Each row comes from the steps of one path. Every step used is in the known rows, and no mark comes twice. Write the path behind each row, first mark first.
(in the rows, 128 means zero)
Known rows:
gidi > tarut > vemit > feko > fanela: [186  85  95  85 188 147  92 150 138 122 138 154  86  93 110 158 130 130
 142  91]
vemit > feko > gidi: [133 124 110 142 109 121 107 164 146  94 140 138 142 139 162 117 120 153
 161 167]
fanela > tarut: [107 121 175 160 146 119 113  92 116 134 126 117 186 166 138 177 123 144
 136 102]
feko > fanela > tarut: [ 98 112 168 189 175 127 149 134 138 115 177 114 188 132 107 124 153 128
 120  50]
nepu > feko: [ 95 150 137 133 138  87 125 110 111  74 141 152 105 109  77 158 124 153
 100 198]
tani > feko: [103 135 127 153  74 105 139 123 112 104 101 156 102 130 142 154 168 143
 132 178]
nepu > feko > fanela > tarut: [ 81 124 141 139 182  99 146 127 145  61 169 124 139 105  71 107 106 103
  79 114]
vemit > feko > fanela: [148 111 123 170 161 120 131 194 140  72 174 167 130 114 113 108 144 175
 135 130]
fanela > feko: [150 189 127 139 116  97 148 145 128 121 128 166 137 145 142 162 120 179
 131 174]
vemit > feko > gidi > tarut > murot: [177 135 112 113 144 125 103 168 129 152 119 141 124 151 204 100 117 118
 147 134]
nepu > feko > gidi > tarut: [ 72 147 111  92 144 110 126  96 133 111 123 114 105 128 127 106 110  89
 113 152]
fanela > tarut > nepu > feko: [ 93 128 180 134 145 142 140  85 134 143 141  93 160 166  78 103  88 113
 114 147]
vemit > feko: [157 123 125 149 136 112 102 167 118  85 134 174 122 135 136 149 126 193
 149 179]
gidi > tarut > vemit: [161 108 121  95 159 143  86  96 110 158 118 144  98 110 111 211 150 140
 147 108]
feko > gidi > tarut > vemit: [121 119 107 102 115 147  98  94 137 161 128  98 131 123 147 164 150  96
 165 101]
gidi > tarut: [120 134 144 127 168 131 123  98  88 176 106 144 108 151 151 171 159 158
 150 101]
fanela > tarut > tani > feko > gidi: [102 112 137 113  78 126 115 144 127 144  80  85 153 118 176 121  69 125
  90 100]
tani > feko > vemit: [132 117 107 162  79 118 135  70 112 102  83 135 102 106 105 131 178 124
 113 164]
vemit > feko > gidi > tarut: [137 119  98 110 142 134 105 154 144 121 118 134 119 149 185 102 114 134
 162 133]
feko > gidi > tarut > tani: [ 98 135 120 112 105 143 120 127 107 195 102  90 127 121 182 123 111 144
 133  91]
tarut > murot: [192 170 186 188 130  85 120 136  65 194 143 161 157 139 154 193 183 159
 111 162]
tani > feko > gidi > tarut: [ 81 131 103 109  79 131 139 114 138 144  82 115  98 143 192 103 157  85
 144 129]
tani > feko > fanela > tarut: [ 93 112 135 157 120 120 159 141 148  93 128 126 133 126 134  99 156  95
 112  92]
tani > feko > gidi > tarut > nepu: [ 80 137 114 111  73 160 159 108 140 170  94  98  95 160 167  71 159  78
 156 141]
tani > feko > gidi > tarut > fanela: [ 85 138 103  88  74 155 163 124 138 157  97 109  97 147 171  76 162  53
 148 116]

Which path is each row?
[128 185 101  96 122 121 147 135 152 157 109 125 134 161 190 111 104 117
 146 126]
fanela > feko > gidi > tarut
[180 165 107 148 120 106 146  91 126 118 112 145 136 121 103 134 124 159
 110 162]
fanela > feko > vemit
[140 125 104  88 133 159 127 164 145 141 129 129 117 150 164  68 112 104
 163 117]
vemit > feko > gidi > tarut > fanela
[ 88 140 161 165 141 147 180 121 125 128 194 114 118 128  23  72 145 132
 112 176]
tarut > nepu > feko > fanela
[173 170 123 113 106 148 181 114 118 147 144 136 136 125  70  86 139 108
 123 130]
tarut > fanela > feko > vemit
[131 127 140 105 148 135 111 137  68 196  88 133  89 112 155 167 103 196
 107  97]
gidi > tarut > tani
[150 186 137 105 101 139 185 159 117 154 158 152 135 146  98 108 136 123
 137 143]
tarut > fanela > feko
[ 77 142 112 145  48 118 141 123 140 111 105 118 122 133 169 119 165 103
 145 164]
tani > feko > gidi
[168 155 112  73 159 163 168 100 110 191 111 135 100 145 111  86 129  91
 131  83]
gidi > tarut > fanela > feko > vemit
[ 84 137 134 154 165  93 153 135 128  58 180 145 115  89  55 113 139 130
  86 148]
nepu > feko > fanela
[164  84 117 100 130 136  66 125 171  93 135 106 170 119 132 169  80 102
 143 112]
fanela > tarut > vemit > feko > gidi
[182  83 129 106 148 129  65 128 153  91 131 130 159 116 111 193  86 127
 135 121]
fanela > tarut > vemit > feko
[146  97 146 156 170 150 142 180 160 100 173 130 154 144 105  68 108 141
 136 107]
vemit > feko > fanela > tarut > nepu
[115 116 164 140 146 151 136  51 129 137 133  81 159 154  56  88  91  96
 104 138]
fanela > tarut > nepu > feko > vemit
[ 69 150 119 129 110  98 129 104 133  78 145 117 128 115 107 122 117 109
 111 186]
nepu > feko > gidi
[138  98 135 125  96 126 112 109 111 134  69  95 139  97 138 130  72 140
  70 101]
fanela > tarut > tani > feko > vemit
[191  94  98  74 168 143  75 130 127 129 113 158  81 106 123 188 122 142
 148 121]
gidi > tarut > vemit > feko
[180  96  90 111  97 130  66 151 158  81 153 137 127  80 105 187 123 139
 156 174]
tarut > vemit > feko > gidi
[201  96 103 113 118 122  65 153 138  72 150 167 113  78  85 212 127 168
 147 181]
tarut > vemit > feko
[110 109 163 168 155 127 145 169 121 136 161 104 174  96 110 122 108 156
  87  48]
feko > fanela > tarut > tani
[ 87 138 126 132 125 142 126  94 123 175 121 101 141 160 177 133 154 114
 166  97]
feko > gidi > tarut
[128 123 119  86 118 133 122 150  84 178  62 135  61 104 172 139 104 166
  99 111]
gidi > tarut > tani > feko
[ 97 110 183 193 165 156 171 124 138 150 191  94 186 151  78  88 153 124
 129  66]
feko > fanela > tarut > nepu
[133 125 148 162 122 105 157 156 136 125 130 132 140 125 155  97 164  80
  94  94]
tani > feko > fanela > tarut > murot
